Each row comes from the steps of one walk. Every step used is in the known rows, and no mark comes twice. Write the walk behind each row, first mark first.
Known rows:
u > q: [-20 -17   9  -2 -13   6 -19   5   9  13   6  -7  -7  -3  -4  13   5 -35
  11   5  -9  -6   6   8 -16  20 -13   2 -33   7  -4   9   4  19   7  28
 -16  21 -28  -8   4 -10  25   9 -21  -6  -3  13]
s > r > f > g > l: [ 10  17  12  -8  -1 -23   4 -14  -3 -25 -17 -27 -20  53  11 -15 -11  23
   2   1  12  31 -21 -22 -21  -7 -15 -11  30   9  23  -3   0   0 -16 -16
  17 -27   2  26 -16  19 -31   2  22   6  -5 -17]
l > g > c: [ -7  18 -14  -5 -10  -3  -5  22  11 -11   6  26  -7  -1 -15   5  18   3
 -11  10  -9  -8   9  18  32  -3   8   3 -15 -11 -14   6  -7  -2  13   3
 -23  12 -18 -22  -6   6  22  14   5 -13 -11  -5]
s > r > f > g: [  4   9   7   3   5 -21  16 -32   1 -19   5 -21 -24  34  14 -20  -6  10
  17 -12  18   6 -13 -32 -31   3  -8  -8  26  15  14   5   5   2  -6  -6
  23   7   1  29  -9   2 -22   0  35  20   7 -26]
t > g: [ -7  -6  12  12  -9  -5  -8   5  -9   8   2   0   5   1  15  13  21  -2
  14  16   3  14  23  15 -12  -1  -5   2 -10   8 -13 -19  -2  -2  -1 -12
  -1  10 -17 -14  -7  -7   6   8 -33  -2  10  12]
s > r > g > f: [ -4  32  -1   1 -16 -30 -11 -15  21  -5 -10 -18 -24  34  17  -4 -25  -4
  -9   2  14  16  -8  -4 -10   1   3  11   4  -5  11  21   3  -1  -9  10
  15  -2  -1 -10  -8  31  -7  -7  12  -4   1  -6]
f > g: [ -3   2   2  10 -10 -11  -1  -2 -10   1  22 -11  -1  15  11   2  14  -5
   5  10   4  -9  -1  -9 -15   1  -6  -9   6  16  -6 -28   1  16   6   2
   9  18 -13   3 -10   1   3  -9  -3   9   9 -17]
p > q > u: [-11  -9  13  10  -5  11 -29  18 -18  42  25  11  11  -8   4  -5  -1  27
  -4   1   1   5 -17  16   7  -9  36  13   9 -26   3   8  -8  -4   9  -7
 -13  32 -12 -17  11   3  22  -5   8 -14  -3  31]
p > q: [-10  -7  10   3  -8   5 -13  20 -14  38  28   7  13   1  -2  -8  10  12
 -14  -4   7  -9 -19   9   6  14  11   9 -13 -28   2   5 -24   5   1  -6
   5  29 -13 -15  12   2  31  -6  10 -18 -11  11]
u > q > p > r: [-15 -13  -6  -2  12  19 -27  -1  15  16  -6 -11   5 -27  -7  14   1 -27
  16   0  -4 -14 -12  23   1  24 -21 -12 -31  -3   1   8  -4  10   5  23
 -22 -11 -14  -7   3 -19  31   0  -8   0   1  26]
s > r: [ -2  15  11  -9   3 -11  -8 -10  21   4  12  -4   4  13  17 -11  -3 -19
   8 -14  12  10 -22   0 -15  21  -5   0  -4   7   8  27   5 -18  -1  -4
  11   2 -24   2  -3   0  15  -1  12  -5   0  11]
p > r > f > g > l: [ 19  -9  -1 -19  10 -10  17   6 -21 -26 -13 -17   0  22   1   2  -8  10
  -2  -4   1   9   0  -5   3  -9 -15 -10  18   0  -3 -19 -13   6 -16  -2
   6 -23  15  26  -1  16 -37   8  -2  25 -14 -22]
x > p > r > f > g: [  9 -11 -26  -5  16  -3  35  -6  -1 -29  -2   0   3  -2  -5   3   0  -9
   0 -11   2 -40  21  -7   1   3 -13 -13  16  14  -9 -19   8  -7  -1  -4
  11 -13  16  47   4 -18 -34  15 -19  38 -26 -22]
g > r: [  0  16  26   0 -14 -10   3   0  15   6   4  -3   8  19  12 -12   0 -23
  -5  -9  12  13 -42  14  -4  16  -2   4  -2  -9   9  17   2  -3   7   4
   2  -4 -14  -3  14   8  17   0  12 -11  -5  10]
g > r > p: [  5  13  20   0 -12  -6   9 -11  16   3  -5  16  19  -7  -2 -17  -8 -34
   5   8  16  25 -13 -10   9  15   4  -2  -4   7  10  23   6 -12   8  10
   2  -1   1   5   3   0  15  10   7 -13 -15  10]
l > g > x > p > q > u: [ -8   6  -9   0  19  20  -3  38 -15  10 -10  46   0 -22 -25   3   4  34
 -29 -15 -22  -1   9  43  18 -24  22  28  21 -24   9 -20  21  -4  25 -11
  -6   5  -5 -13   6 -12   9   6 -12 -25  24  18]
s > r > f > g > x: [ 15   1  25   3  16 -17  32 -29 -15 -21 -10 -20 -21  36   9 -15   2  27
  12 -21   8  11 -24 -29 -34  -5 -18  -2  24  22  14  -5  19  -3  -5  -6
  15  -3   9  13  -6   0 -28   7  29  13  33 -28]
f > r > g > l: [ 11  10 -17 -12 -30   3 -12  34   2   2   4 -14   2   8  17  10  -4  -4
 -24  28 -22   4  20  -8  12 -23   6   2 -14   6 -12 -16 -25  14 -17   0
  -6 -14  -5 -41  -3  30  -1 -34  -9 -12   4 -16]
l > g: [-11   8  -8  -3  -6  -5  -2  27   3  -6   4  16 -13  -2  -9   1   4 -20
   4  -3  -4  10  10  15   2   1   1   7  -9  -5 -13   3  -6  12   8   3
  -6  21 -21  -8  -9  10  20  -8   4  -8   5 -12]
r > f > g > x: [  7 -17  19   9  -1  -9  37 -14 -37 -21  -9  -9 -18  28   1   4  11  25
  16  -7  -4  -5  -5 -17 -28 -13 -11   4  18  10  -2 -19  13  18  -7   7
  -4  10  12   2  11  -1 -26   5   8   9  30 -34]
u > q > p: [-26  -7   3  20  -4  16 -35  -4   7  20 -10 -12 -13  -8  -5  15   9 -23
  24  16  -2  -7 -15  17 -18  24 -11 -11 -27 -10   8  12  12  21   6  17
 -19  -8 -29 -20   6 -15  45  -8 -11 -19  10  26]
x > p > r > f > g > c: [ 13  -6 -27  -7  13   2  32 -11   5 -28  -4   6   6  -2 -14   7  17   8
 -11  -2  -5 -61  23  -3  27  -6  -4 -14   8  14 -14 -14  12 -14   7  -7
 -13 -20  22  41   9 -25 -29  35 -21  31 -42 -18]
p > r: [  5 -11  -3 -20  11   2   8  13   4   3  21   9  24 -19   3   1   0 -31
   8 -14   0 -10   3  13  10  12  -9  -1 -22   1 -13  15 -15  -9   4  13
 -10   0  -3  -1   7  -4  10   5  -6   8 -17   7]
g > f > r > s: [  3 -12  11  17 -17   4   2  -3   5   3   7 -25  -9  13 -15  20  -9  21
  13   5 -25   2  14 -16   5   3  15   3 -18 -10  -9  46  -6   3  -4  13
 -10  -1  -2 -20  14  27 -19 -16 -14  -9 -16   1]
t > g > r > s: [ -9   6  25  19 -13  -9 -20 -15  18   0   4 -14   2  13   5  -1  10   6
   5  10  -3  37   3   2  -5   0   5  17 -10   1   0   7   0 -22   4 -12
   9  11   6  -2   5   8  -9  -2 -10  -5   3  12]

Which walk is each row?
[  8  -2  15  14 -18   4   4   6 -10   0 -17 -23  -4  28  12  33   9  31
   6  14 -17   8  15   3  -1 -11  -6  -8  -3   0  -5  -2 -10  15 -12 -13
  -1 -17  -7 -28 -21  10 -17  -3 -40  -3   9   1]
t > g > f > r
[ 11  10   1   1  25 -13  43 -28  -2 -35 -19  -4 -13  29  -2 -12   3  15
  -7 -19   3 -17  -3 -16 -31  -5 -23  -3  33  24  17 -14  35  -9   3 -15
  25 -31   9  25  -3 -20 -40  17   2  11  16 -23]
s > r > f > g > x > p
[  1  15   7  -5   9 -13   7 -20  22   2   6  15  14 -15   2 -20 -11 -30
  11   3  12  23   2 -24   0  17   1 -11  -9  20   5  30  11 -27   2   6
  13   7  -9   6 -17  -6  11   8   9  -9  -7   9]
s > r > p
[  8 -26  -3  -9   7  -1  24   0  -6  -6   0  -1   7 -10   0   0  -9 -17
  30 -23   8  -7   2  -3   0   3  -8   1  -7  -6 -14  25 -16 -11  -9   9
 -17  12  11  14  19  -1  -9  12   9  18 -18  -3]
p > r > f
[  4  16   7  -8 -12 -13 -11  13 -10  -6   5 -11  -5  34   7   4   9   4
 -14  20  -5  23  -5   2  -4  -2  -7 -11   9   7   7 -36  -5  21  -1  -6
   8 -17 -13  -3 -14  22  -5   0 -15  -5  -3  -8]
f > g > l
[ -1  -4  10   0 -13 -13   7   3 -21 -18 -13 -21 -19  42   1   0  -2  17
   6  16   1  19  -4 -12 -15 -11  -8 -10  21  -3  10 -13  -6  22 -16  -3
   4 -13   4  15  -3  22 -27  -3  -1   2  -5 -19]
r > f > g > l
[ -1   2 -29   1   2   3 -22  10   9  10   8   1   4 -30  15   2  -5 -20
  -4   6   2 -13   1  10  13  -3  -1  -2 -16 -12 -12  -2 -12  -3  -8  10
  -6  -5   8 -22   6  11  23 -31  18   3   9  -7]
q > p > r > g
[ -3  -1   6   3  11   2  20   5 -14 -12 -18  23  21  -5   0  25  32  -8
  -5   5 -18  -7  33  31  -8  -6 -21  10  -3  15  -4 -35  29 -13   8 -14
  -1 -20  -9 -13  -7 -24 -12  23 -67 -15  24   7]
t > g > x > p
[  9  -9   7  10  -6  32 -10  17  -8  37  17  19  24 -42  -7  -3  -6  38
  -5  16 -12   1  10 -21  27 -13  50  -3   1   2  -4   7 -18  -6   7  -7
  -8  27   5 -19  -6 -10  14 -16   3 -15  -2  28]
f > r > p > q > u
[-19 -25 -11   8  14  20 -41 -15  19  15   8 -19  -2 -36 -25  12  -4 -17
  22   3 -20  -9   6  10   1  23  -8   0 -45  -6  -7  29   0  -2   7  20
 -20   4  -6   2  11 -10  19 -10  -6  -2  -1  27]
u > q > p > r > s
[  2  20  12  10 -14   0  -9 -14 -10  16  10   2  10  12  -5 -31   5  19
 -38   8  27  13 -26 -24  13   3  21  -7  19  -6  12 -20 -14   4   6 -25
  31  21  15   9 -14   2  16   0  28  -4  -6  -8]
f > g > r > p > q
[  0 -12   6  13  -9 -12  13 -11 -20 -15   7 -17 -22  22   4  -2   5   7
  19   5   8  -9   3 -23 -23  -2   0  -7  16   6  -5 -12   1  23  -7   0
   7  17  -2  19   6   6 -19  -1  14  22   0 -27]
r > f > g
[ -1  14   5 -10   3   0  -9 -11   9  31  20  16  23 -14  -5 -27  -6   5
 -17  -3  22  17 -12 -24   7  17  17  -1  -3  -9  16  19 -13 -18  -4 -16
  26  17  -2   3 -16  -5  24   5  21 -12  -9  16]
s > r > p > q
[ -8 -20 -11  12  12  11 -10 -25  -2  -8 -20 -30 -27  -4  -7  13  -3   6
  21  -5   4 -24 -11  -4 -21   9 -22 -22   2   8   4 -12   2  25  -4  10
  -9 -11  11  21  -6 -12  -3  -2  15  25  11  -6]
u > q > p > r > f > g
[  0  13  14  -1   8   8 -20  -9  10  29  10  22  17 -21   1 -28 -16  28
  -5  -1  17  30 -11 -13   9  -5  35   5  14  -4  15  22   3 -32   3 -14
   9  25   0   5 -10  -9  19   4  23 -12  -5  39]
s > r > p > q > u
[  2 -25   4  12  23  14   4 -27 -23 -19 -35 -20 -24  -6 -13  16   9  20
  21  -8 -10 -18 -16  -2 -22  -2 -31 -15   0  13   6 -20  14  23  -1  11
 -14 -21  20   2  -1 -17  -9   3   9  16  38 -11]
u > q > p > r > f > g > x
[  7  12 -39 -34   4  -2  -8  31  24 -10  -7  20  23 -18   0   9  -8 -42
 -38   8 -16 -10  41  24  22  -9  -8   6  -6   0 -11 -25  -3 -16  -4   3
   2 -34  11   0   6   7 -13   2 -44  -1 -28   1]
x > p > r > g > l
[  9   2 -20   8  -6  30  -6  29 -16  24  13  19  11 -31   2  13   2  44
 -45   5 -31 -33  19   1  15 -37  38  22   6   0  -1 -31   7  -2   8  -6
  -5   0  10 -45  14  -9  -4 -23 -14 -15  28   6]
f > r > g > x > p > q > u
[  2   2 -47 -14   2  -3   4  18  24  -3  16  21  20 -34   4   6  -1 -52
 -28  -3  -6 -41  46  15  14  -5  -2   6 -18   9 -24 -19  -2 -13   4  11
   4  -3   8   7   8  -5  -2   0 -29  14 -25  -3]
x > p > r > g
[  3  22  17  17  -8   6 -19 -12  -7  22   4   4   8  -2   4 -25  -7  42
 -29  11  16  27 -24 -17  11 -15  38  -3  33   0  20 -23   4   0  13 -20
  16  19  21  11  -7   4   7  -2  24   0   6  12]
f > g > r > p > q > u
[ -5   7 -21   8  -3  -5 -15  -2   6   7 -21 -10 -11  -2   5  14 -17   2
   0   6   4  -9  -7  24  10  -1  -1  -5  -8 -26  -2  16  -4   3 -14  14
 -10 -21  16 -16   7  29   6 -17   5  -2  -2   1]
q > p > r > g > f
[ -1  -7  -8   2  15   8  -5   7   6  13   5   7  18 -22   1   2   0 -19
  18  -6   3  -3 -18  24  10  14 -11 -15 -15 -15  -5  18  -7  -8  -1   4
 -11 -20  -9  -8   6  -9  25  -8   8  -6  -5  18]
q > p > r
[-17   1 -12   0  -5   9  -9  21  -2  28  21  21  19  -8 -15  -1  13  -7
 -20  -9  -1 -30   4  19  12  13  11   8  -2 -29   6  -3  -1  -7  10 -17
  13   4 -17   2  14 -14  23   7 -26 -17 -26  19]
x > p > q
[-17  -3 -27   4  -6  10 -37   3  15  17  -2 -13 -12 -40   2  10  -6 -28
  -3  12  -8 -23   9  13   0   3  -9  -6 -37   2 -10 -10 -10  19   2  20
 -16   0   0 -18  -1   0  28 -18   6   4  10  12]
u > q > p > r > g
[  9 -11 -20 -20  30   3  46  22  -2 -42 -29  36  -2 -19 -32   9  -4 -12
   1 -37 -14 -11  25  26   8 -10 -23  14   8  -9 -14   1  11 -14   6   6
 -12 -20  11  15   5 -16 -28  24 -11   6   8 -22]
l > g > x > p > r > f
[ 15 -21  -6  -5  12  -7  19  -7 -14 -20   5 -12  -7   7   3  -4   1   6
  16 -13  10 -17   7 -18  -7  -2 -12  -8  12  10 -13 -11 -17   6  -9   4
  -2  10  19  29   3  -3 -28   5  13  38  -8 -29]
p > r > f > g
[  0   1  13   0   2 -13  14 -22   9 -11  -3 -11  -9  22   9 -19 -11  -5
  30 -18  19  12 -21 -19 -21  15  -6   2  12  -2   6  44   4 -14  -9   4
   6   2  -6  22   5   1  -7   8  27   6  -3   0]
s > r > f
[ 15 -10 -11 -20   7  -6  14  14  -7   0  11  11  10 -28   7   4   3 -23
 -17 -12 -12 -12  18   7  10 -17  -8  20 -17   5 -22 -15  -9   1   0  23
 -13   8  20 -31  10   4  -5  -2   4   4  23 -21]
p > r > g > x
[ -7  16   8   7 -12 -12  15  13  13 -30 -25  -2 -30  29  -5 -16 -12  -5
  14 -19  15  26 -28   7  -5   3  -6  10  15 -20   8  24  -1   2  -2  -2
  -1   5  -3  14   4  17   1  -2  42   0   3 -18]
l > g > r > f
[  8  -7  15  16  -7  26  -6   6 -12  28  -6   7   7 -17 -12  10 -20  58
  -5  20 -10  13  -2 -15  27 -16  47  -1  11 -18   5  26 -10   5   0  -4
 -10   9  14 -17  -5  13  -1  -3  -6 -18  -9  29]
g > f > r > p > q > u
[  2  15  24   6  -9  -6   4 -17  11  -5 -16  18  22  -2   7  -6   8 -10
   0  23  14  32   7  -1   4   0   0  -4   0  13   2  -6  10 -16   2 -12
   9   0   6  -4 -17  -6   2  12 -15  -9   3  13]
t > g > r > p
